Each row was made from one walk, in order. Every step used is in the known rows, and no mark comes twice. Write each row's walk.
Known rows
U V Q N E: [-1.47  3.39 -2.24 -1.40 -0.93 -0.56  1.46  0.91  2.16 -1.52 -4.44  1.56
 -1.23 -0.43 -3.65 -0.90 -2.57 -2.47  2.15 -4.46  2.90  0.93 -0.81  0.95
 -1.46  2.91  3.15  3.44  6.64]
N E: [-0.71  1.56 -1.33 -2.74 -1.67 -0.76  1.53  0.04  1.84  0.29 -2.38  1.07
 -0.86 -1.41  0.52 -0.05 -0.20 -1.13 -0.18  1.19  1.35  2.89 -2.26 -0.27
 -0.65  1.37  3.00  1.99  0.66]
Z L: [-2.46  0.99  1.69 -0.26 -0.22  0.36 -0.12 -0.09  1.81 -0.45  0.53 -0.67
  2.24 -3.61  1.01 -3.01  0.91  1.40  0.96 -1.13  1.11  2.96  1.06  0.37
  0.85 -1.11  1.27 -2.02 -0.74]
N E U V Q: [ 0.19  0.66  0.57  0.83  2.07  1.55  2.61  2.28  1.86 -0.49 -4.52 -2.75
  0.13 -2.53 -4.12 -2.03 -1.11 -3.73  1.05 -3.64  2.88 -1.18  0.16  2.57
 -0.86  2.70 -1.65 -0.68  5.16]
N E U V: [-2.50  0.05 -0.10 -1.26 -0.07  0.13  1.91  1.39  0.09  0.17 -3.81 -0.94
 -0.47 -1.81 -1.46 -1.88  0.60 -3.63 -0.05  0.61  2.83  0.74 -1.25  2.04
 -1.24  1.13 -0.57 -1.38  5.39]
L Q U V: [-0.54  5.58 -0.29 -1.11  0.97 -0.35  0.72  1.35 -1.08 -2.79 -0.95  2.43
 -0.37 -0.55 -3.91 -1.25  0.41 -3.10 -0.51 -0.88 -0.79  0.21  2.27  2.32
 -1.25  0.05 -3.27  0.06  4.67]
U V Q: [ 0.09  2.17  0.29  2.00  2.22  1.67  0.97  3.14  1.21 -0.77 -2.14 -1.64
 -0.05 -1.47 -3.92 -1.17 -1.25 -3.42  1.42 -5.90 -0.19 -2.32  2.08  1.93
 -0.96  1.27 -2.94  0.10  4.69]
J L E U V Q: [ 0.09  0.97  0.13  0.69  4.52  0.78  1.94  3.18  1.21 -0.53 -3.02 -2.97
  1.47 -2.72 -5.00 -0.63 -0.26 -3.87  1.10 -4.49  2.23 -0.08  1.78  2.20
 -0.12  1.92 -3.98 -2.56  4.23]
Q U: [ 2.36  2.61 -0.93 -2.02  0.06  0.93  0.43 -2.64 -1.17 -2.34  0.58  1.65
  0.11  2.34 -3.37 -2.72  1.47  1.39  1.07 -0.54  1.64 -0.20  0.31  1.21
 -0.07  1.14 -0.69 -0.58  1.33]
N L Q U V: [-1.33  4.92 -1.28 -0.68  0.88  0.30  0.79 -0.20  0.18 -1.51 -0.87  3.50
 -2.75  0.01 -3.64 -1.25  1.48 -3.47 -1.10 -0.22 -0.50  0.77  2.39  2.59
 -2.09  0.58 -3.25 -0.60  5.01]
J N E Q: [ 1.43  0.82 -1.27 -2.01  0.70  0.14  1.84 -1.65  0.55 -2.16 -2.95  2.19
 -1.34 -1.36  0.33  2.26 -1.60  1.36 -2.46  3.20 -0.57  3.52 -3.56 -2.27
  0.08 -0.20  0.89  2.20  2.04]
L E U: [ 0.52 -0.97  0.42 -1.89  1.46 -0.55  0.36 -0.43 -0.31 -1.42 -2.11 -2.17
  2.25 -1.23 -2.75  1.33  0.54 -1.01 -0.91  4.71  3.38  1.12 -1.02  1.26
  0.24  0.20 -0.12 -3.68 -2.42]
V Q N E: [ 0.03  2.82 -1.71 -1.39 -1.05 -0.31  1.75 -0.31  2.23 -1.21 -3.93  1.19
 -0.56 -0.15 -3.12 -0.36 -2.97 -0.64  2.10 -3.57  3.29  1.47 -1.63  0.27
 -0.94  3.33  4.35  3.58  4.19]
Z L E Q U V: [-1.19  5.77 -0.64 -2.61  1.60 -0.26  0.11  0.88  0.46 -5.33 -0.03  2.10
  0.37 -0.82 -4.13 -1.08  1.68 -0.67  0.71  0.16  0.32  1.55  1.53  1.78
 -1.04 -1.88 -2.33 -2.28  5.18]
J L E U V: [-2.66  0.19 -0.51 -1.49  2.65 -1.20  1.14  2.34 -0.56 -0.19 -2.03 -1.14
  1.29 -1.75 -2.88  0.15  1.58 -3.69 -0.18 -0.02  2.27  1.46  0.89  1.59
 -0.36  0.05 -3.00 -3.78  3.98]
U V Q N L E: [-2.65  3.70 -3.23 -0.79  0.50 -0.35 -1.00 -0.25  2.67 -1.70 -1.64  3.18
 -2.43  1.15 -5.49  2.46  0.96 -3.09  0.59 -0.88  1.17  1.58  1.62  2.00
 -2.05  1.61  1.15 -1.23  3.51]
Z L Q U V E: [-3.47  5.86  1.20 -0.44  0.31 -2.92 -0.80  0.52  0.94 -3.24 -1.31  2.03
 -0.09 -5.82 -4.89 -4.49  0.84 -3.46 -1.75 -2.16  0.18  2.76  1.38  5.11
 -1.88 -0.45 -0.18 -2.60  4.44]
N E Q U: [ 3.56  3.17 -1.64 -3.33  0.37  0.40  2.03 -2.42  0.61 -4.58 -1.02  2.31
 -1.25  1.04 -2.20 -0.43  0.65  2.01  0.48  2.87  1.81  1.44 -2.07  0.31
 -1.02  0.86  0.32  1.19  2.71]
Z L Q U V: [-1.83  5.97  0.47 -1.48  0.82 -0.24  0.88  1.23 -0.33 -3.10 -0.66  2.11
  0.76 -2.48 -3.56 -2.53  0.59 -2.37 -0.24 -1.53 -0.18  1.57  2.85  2.54
 -0.78 -0.62 -2.75 -0.87  4.43]
E Q U: [ 4.01  2.01 -0.72 -1.56  1.25  0.54  0.96 -2.45 -0.49 -4.68  0.80  1.62
 -0.81  2.03 -2.78 -0.24  0.61  2.59  0.69  1.58  1.08 -0.37 -0.60  0.52
 -0.43  0.12 -1.54 -0.28  2.26]
J L E U V Q N: [-0.91  1.63 -1.13  0.48  2.74 -0.76  0.72  1.17  0.44 -2.20 -3.14 -0.53
  1.83  0.12 -6.44 -0.39 -1.82 -2.20  2.65 -6.57  4.10  0.12  1.63  1.68
 -0.20  2.55 -0.52 -0.94  6.91]

Which walk is each row?
[-0.36 -2.55  1.86  0.81  0.60 -1.54 -0.04 -1.60  0.19 -0.37 -2.37 -2.46
  0.47 -3.79 -2.49 -2.66  0.34 -1.27 -1.19  1.79  3.91  0.28 -1.96  3.67
 -0.67  1.25  0.65 -4.38  0.20] | V E U
[ 0.80  1.53 -0.91  1.83  0.65  0.38 -0.21 -0.65  0.44 -2.21 -1.90  0.22
  0.70  1.31 -4.77 -0.44 -3.25  0.12  2.77 -6.36  2.70 -1.82  1.10  0.93
 -0.39  2.43  1.66  1.75  4.19] | V Q N
[ 0.03 -0.46  0.23 -1.51 -0.12 -1.13  2.36 -1.01  0.53 -1.04 -4.86 -0.21
  1.00 -2.36 -1.59  0.19 -2.54 -0.76 -0.53  2.82  5.19  2.57 -2.73  1.14
 -0.58  2.69  2.68  0.66  1.24] | L Q N E U
[-1.95  5.11  0.45 -0.17  0.35 -3.08 -0.74  0.65 -0.17 -3.00 -1.53  2.24
 -1.25 -4.14 -5.23 -2.91  0.23 -4.20 -2.15 -1.47 -0.49  1.27  1.02  4.83
 -2.32  0.29 -0.91 -1.84  4.92] | L Q U V E
[-0.75  4.99 -0.73 -1.48  2.32 -0.69  1.73  1.66 -1.10 -1.77 -0.78  2.33
  0.13 -1.12 -3.24 -1.38  0.84 -3.01 -0.45 -2.95 -0.32  1.72  2.74  1.57
 -0.76  0.50 -4.01 -0.22  5.53] | J L Q U V
[-2.02  2.83 -0.32  0.51  1.49  0.07 -0.10  0.78  1.15 -3.28 -3.14 -0.68
  2.44 -1.19 -6.72 -1.16 -1.88 -1.49  2.98 -5.58  4.22 -0.05  1.99  2.62
 -0.30  1.68  1.00 -1.40  5.74] | Z L E U V Q N
[-4.06  2.06  0.09  0.67 -0.40 -2.80 -1.51  1.41  0.77 -1.07 -1.14  0.69
 -1.77 -3.71 -3.20 -2.86  0.55 -4.12 -1.34 -2.25 -0.64  0.54  0.29  3.95
 -2.18 -0.17 -0.07 -2.19  5.13] | U V E
[-1.01  1.10  0.41  1.19  1.70 -2.46 -0.48  1.51  1.28 -3.91 -0.83  0.34
 -2.32 -3.42 -2.00  0.39 -0.42 -1.54 -2.00  1.11 -1.20  0.31 -0.92  2.10
 -2.31 -1.72 -0.97 -1.34  4.90] | U V E Q
[-2.00  3.41  0.70  0.34 -0.17 -1.65 -0.49  0.01  0.54 -2.87 -1.38  2.18
  2.11 -2.87 -1.52  0.61 -3.48  0.72  0.28 -1.86  1.51  2.89  1.99  0.40
  0.11 -0.22  2.44  1.42  1.27] | Z L Q N
[-1.19  3.31  2.52  0.04  1.26 -1.24  0.68  2.00  1.61 -1.54 -0.72  0.34
  2.52 -6.72  0.97  0.61 -1.71 -0.63 -1.87  1.50 -1.07  4.33  2.07  0.46
  0.49 -1.52 -0.57 -0.17 -3.37] | Z L Q
[-3.01  4.63 -0.43  0.25  0.26 -2.35 -0.69 -0.93  1.24 -1.88 -1.53  3.67
 -3.30 -3.52 -4.98 -3.07  1.45 -4.58 -2.59 -0.40 -0.17  2.00  1.00  5.31
 -3.12  1.20 -0.85 -2.47  5.26] | N L Q U V E
[-0.80  4.40 -2.71 -2.25  1.49  0.85  0.05 -2.00 -0.69 -3.49 -1.13  4.88
 -2.84  2.11 -5.38  0.05  2.30 -1.57 -1.75  0.79 -0.58  1.60  0.64  1.51
 -1.30 -0.03 -2.80 -1.68  6.46] | J N L E Q U V
[ 1.44  1.37 -1.20 -2.09  3.93 -2.11  0.81  1.03  1.21 -3.53  0.19  0.01
  0.42 -1.59 -0.25  4.95 -0.05  1.02 -0.66  3.03 -0.39  3.46 -0.52 -1.97
  0.19 -1.57 -1.70 -1.01 -0.17] | J L E Q
[-0.62  1.42  0.30  1.13  1.21 -0.45  0.81 -0.40  2.22  0.55 -1.21  2.87
 -2.79 -3.00  0.78  2.69 -0.40 -2.18 -3.15  3.78 -1.50  2.94  1.30  0.81
 -1.45  0.76 -0.57  0.53 -2.19] | N L Q
[ 0.44  2.07  1.00  0.01  3.70 -2.22  2.19  2.71  0.39  0.37 -0.94  0.50
  1.20 -4.52  1.17  2.50 -1.66 -1.49 -2.06 -0.21 -1.23  4.57  1.64 -0.94
  0.57  0.21 -2.69  0.96 -1.39] | J L Q
[ 0.38  3.48 -0.99 -1.13  1.19  0.59  0.57  0.26 -0.72 -3.86 -0.18  1.73
 -1.58  1.54 -3.53 -1.43  1.38 -0.76  0.66 -0.62  0.18 -1.04  0.84  1.67
 -1.46 -0.50 -3.24 -0.71  6.87] | E Q U V
[-0.67  2.03 -1.85 -2.92  2.77 -2.26  0.29  1.17  0.95 -0.41  0.14  0.66
  1.52 -1.43 -1.39  2.93  1.14 -1.13 -0.29  0.64  0.20  4.59  0.72 -1.01
  0.68 -0.29 -0.75 -1.70 -1.15] | J L E
[-4.04  0.55 -1.34 -0.69  0.37 -0.29 -0.41  0.12  0.32 -1.08 -2.79  0.77
 -1.35  0.60 -4.50  0.34  1.58 -3.65  0.21  1.05  3.54  0.58  0.61  2.71
 -1.88  0.87 -0.37 -3.12  5.41] | Q N L E U V
[-1.06  3.94 -1.33 -1.26  0.07  0.55  0.33  0.11 -1.29 -2.11 -0.23  1.91
 -1.16  1.61 -4.29 -2.83  1.97 -2.00  0.90 -2.62  0.59 -1.07  1.63  2.14
 -1.12  0.14 -2.43 -0.86  6.37] | Q U V
[-0.45  0.90 -0.89  1.01  0.19 -2.80 -1.26 -1.54  0.38 -4.58 -1.17  1.65
 -1.19 -0.31 -3.22  1.01 -2.73  1.34  0.16 -1.03  1.74  0.19 -1.18  1.38
 -1.55  0.11  2.90  0.56  5.16] | V E Q N
[-0.71  1.18 -0.41  1.01  3.00  2.38  1.20 -0.16  1.12  0.19 -4.44 -0.27
 -0.61 -1.28 -5.98 -0.70  0.09 -4.07 -0.86 -2.75  1.48  0.28  0.98  2.62
 -0.29  2.33 -2.81 -2.47  3.94] | J N L E U V Q
[-3.24  0.39 -1.07 -1.07 -0.48 -0.59  1.41  0.54 -0.17 -0.52 -4.19  0.16
 -0.43 -0.65 -2.69 -1.87 -0.21 -3.14  0.94 -0.90  4.08  0.15 -1.28  2.03
 -1.57  1.74  0.83 -0.57  7.07] | Q N E U V
[-2.52  0.83 -2.39  2.54  0.09  1.75 -0.01 -1.70  2.93  0.58 -1.94  2.68
 -4.22  2.08 -3.90 -1.06  0.29 -1.86  1.63 -4.36  2.49 -0.40  1.47  2.15
 -1.97  3.22  0.75  0.10  6.40] | U V Q N L
[ 0.54  0.14  1.01  2.21  2.93  2.01  1.72  2.43  0.86 -0.54 -3.36 -3.22
  0.68 -1.83 -4.36 -2.01 -1.08 -3.38  1.23 -4.23  2.06 -2.87  1.18  2.82
 -0.48  1.93 -3.19 -1.61  4.37] | E U V Q
[ 0.95 -1.40 -0.14 -0.74  0.21  0.62  2.41 -1.38  1.01 -0.84 -5.25 -1.81
  1.22 -1.09 -3.13 -1.40 -2.11 -0.46  1.52 -0.61  6.32  0.45 -2.61  1.49
 -0.41  3.93  2.84 -0.03  2.93] | V Q N E U
[-1.13 -0.04  1.28 -1.52 -0.30 -0.84  2.29 -1.12  1.19 -1.25 -4.65 -0.56
  2.18 -4.36 -1.09 -1.10 -1.88 -0.25  0.06  1.99  5.81  3.89 -1.84  1.38
 -0.13  2.03  3.56 -0.67  0.61] | Z L Q N E U
[-2.90  1.51 -0.11 -1.06  0.20 -1.49  1.65  1.75 -0.18 -1.23 -4.67  0.32
 -0.21 -2.38 -2.67 -0.44 -1.34 -3.63 -0.44  0.30  3.04  1.44 -0.54  2.27
 -1.58  1.46  0.11  0.19  6.10] | L Q N E U V
[ 0.15  4.81 -1.75 -2.49  1.62 -0.25  0.11  0.85 -0.60 -4.85 -0.20  2.05
 -1.12  1.17 -4.82  0.35  1.31 -1.67  0.55  0.87 -0.48  0.08  1.07  1.79
 -1.65 -1.14 -2.78 -1.19  5.85] | L E Q U V
[-0.49  2.35 -0.70  0.30  1.69 -2.90  0.82  0.54 -0.39 -1.24 -1.49  2.15
  1.24 -1.17 -1.49  1.85 -3.10  0.00  0.14 -3.48  1.41  3.09  1.58 -0.55
  0.06  1.02  0.49  2.17  2.76] | J L Q N
[-0.32 -1.69 -0.53 -1.52 -0.81 -0.15  1.81 -1.95  0.35 -0.42 -4.32 -0.76
  0.52 -0.40 -1.50 -1.22 -0.99 -0.13  0.90  1.35  6.34  1.45 -2.94  0.95
 -0.67  2.95  3.53 -0.18  2.41] | Q N E U
[-4.10  2.04  0.85 -1.05  0.09 -0.97  1.53  1.40  0.90 -1.49 -4.27 -0.01
  0.96 -4.38 -2.26 -1.68 -1.05 -3.05  0.00 -0.50  3.75  2.88  0.13  2.40
 -1.33  0.89  0.58 -0.71  5.45] | Z L Q N E U V
[ 0.10  1.39 -2.15 -1.20  2.10 -2.67 -0.28 -0.43  0.26 -4.29 -0.56  2.07
  0.89  1.02 -2.95  3.87 -1.64  2.06  1.26 -0.38  1.86  2.46 -0.28 -1.27
 -0.33 -0.36  1.22  0.64  3.38] | J L E Q N
[ 2.85  2.68 -0.27 -1.18  1.17 -0.93  0.06 -2.67  0.01 -5.03  0.12  1.74
 -1.06 -0.24 -4.12 -1.66  0.68  1.71 -0.39  1.33  1.18  0.47 -1.03  2.54
 -1.29  0.18 -0.56 -1.35  2.80] | V E Q U
[-2.27  4.62  0.12 -0.55  1.82 -3.35  0.27  0.88  0.23 -2.04 -1.29  2.11
 -0.98 -4.45 -4.69 -3.32  0.93 -4.06 -1.91 -3.19  0.08  2.70  1.28  4.24
 -1.76  0.76 -1.93 -2.21  5.56] | J L Q U V E
[-2.30  3.26  0.14 -3.13  0.45 -1.27 -1.19  0.65  1.92 -2.60  0.26  0.49
  3.11 -3.30 -1.69  1.07  1.23 -0.13 -0.17  2.13  0.40  4.14  1.15  0.44
  0.73 -1.93  1.41 -2.77 -3.12] | Z L E
[-1.05  1.89  1.33  0.55  2.92  1.36  1.24  2.82  2.09 -1.78 -3.11 -3.07
  2.64 -3.83 -5.12 -1.73 -0.21 -3.32  1.10 -3.34  2.37  0.01  1.93  2.93
 -0.21  0.87 -2.47 -3.39  2.65] | Z L E U V Q
[-0.22  4.25 -1.92 -2.67  0.48  0.61  1.08 -0.94 -1.20 -3.52 -2.42  3.62
 -1.94  1.05 -4.16 -1.45  0.59 -1.10 -1.20 -0.61 -0.23  1.39 -0.71  0.88
 -0.85  0.30 -1.79  0.59  7.94] | J N E Q U V
[-0.54  0.63 -0.52  2.08  1.24  0.84  0.49  0.47 -0.04 -2.00 -3.35 -0.87
  0.68  0.85 -6.06 -1.51 -2.56 -1.72  3.02 -6.50  4.07 -2.67  1.15  2.41
 -0.63  2.71  0.26  0.15  7.22] | E U V Q N
[ 0.08  4.43 -1.80 -2.29  0.56  0.12  1.71  0.27  0.24 -3.79 -1.24  2.29
 -2.20  0.66 -3.32 -1.04  1.09 -1.25  0.53  0.13  0.58  0.42 -0.22  1.35
 -2.02  0.33 -1.59  0.50  7.48] | N E Q U V
[-0.52  2.63 -0.44  0.44  0.12 -2.08 -0.44  0.12 -0.55 -2.53 -1.78  2.46
  0.97 -0.58 -2.48  2.44 -3.89 -0.20 -0.08 -1.19  0.81  1.04  1.24  0.17
 -0.57  0.59  1.67  2.57  1.67] | L Q N
[ 0.13 -1.90 -0.11 -2.02 -0.07  1.11  2.21 -2.95 -1.04  1.20 -5.16 -0.29
  0.87 -1.74 -1.07 -1.54 -0.33 -0.37 -2.29  2.28  3.90  3.25 -3.82  0.31
  0.94  2.61  1.25 -0.99  0.62] | J N E U
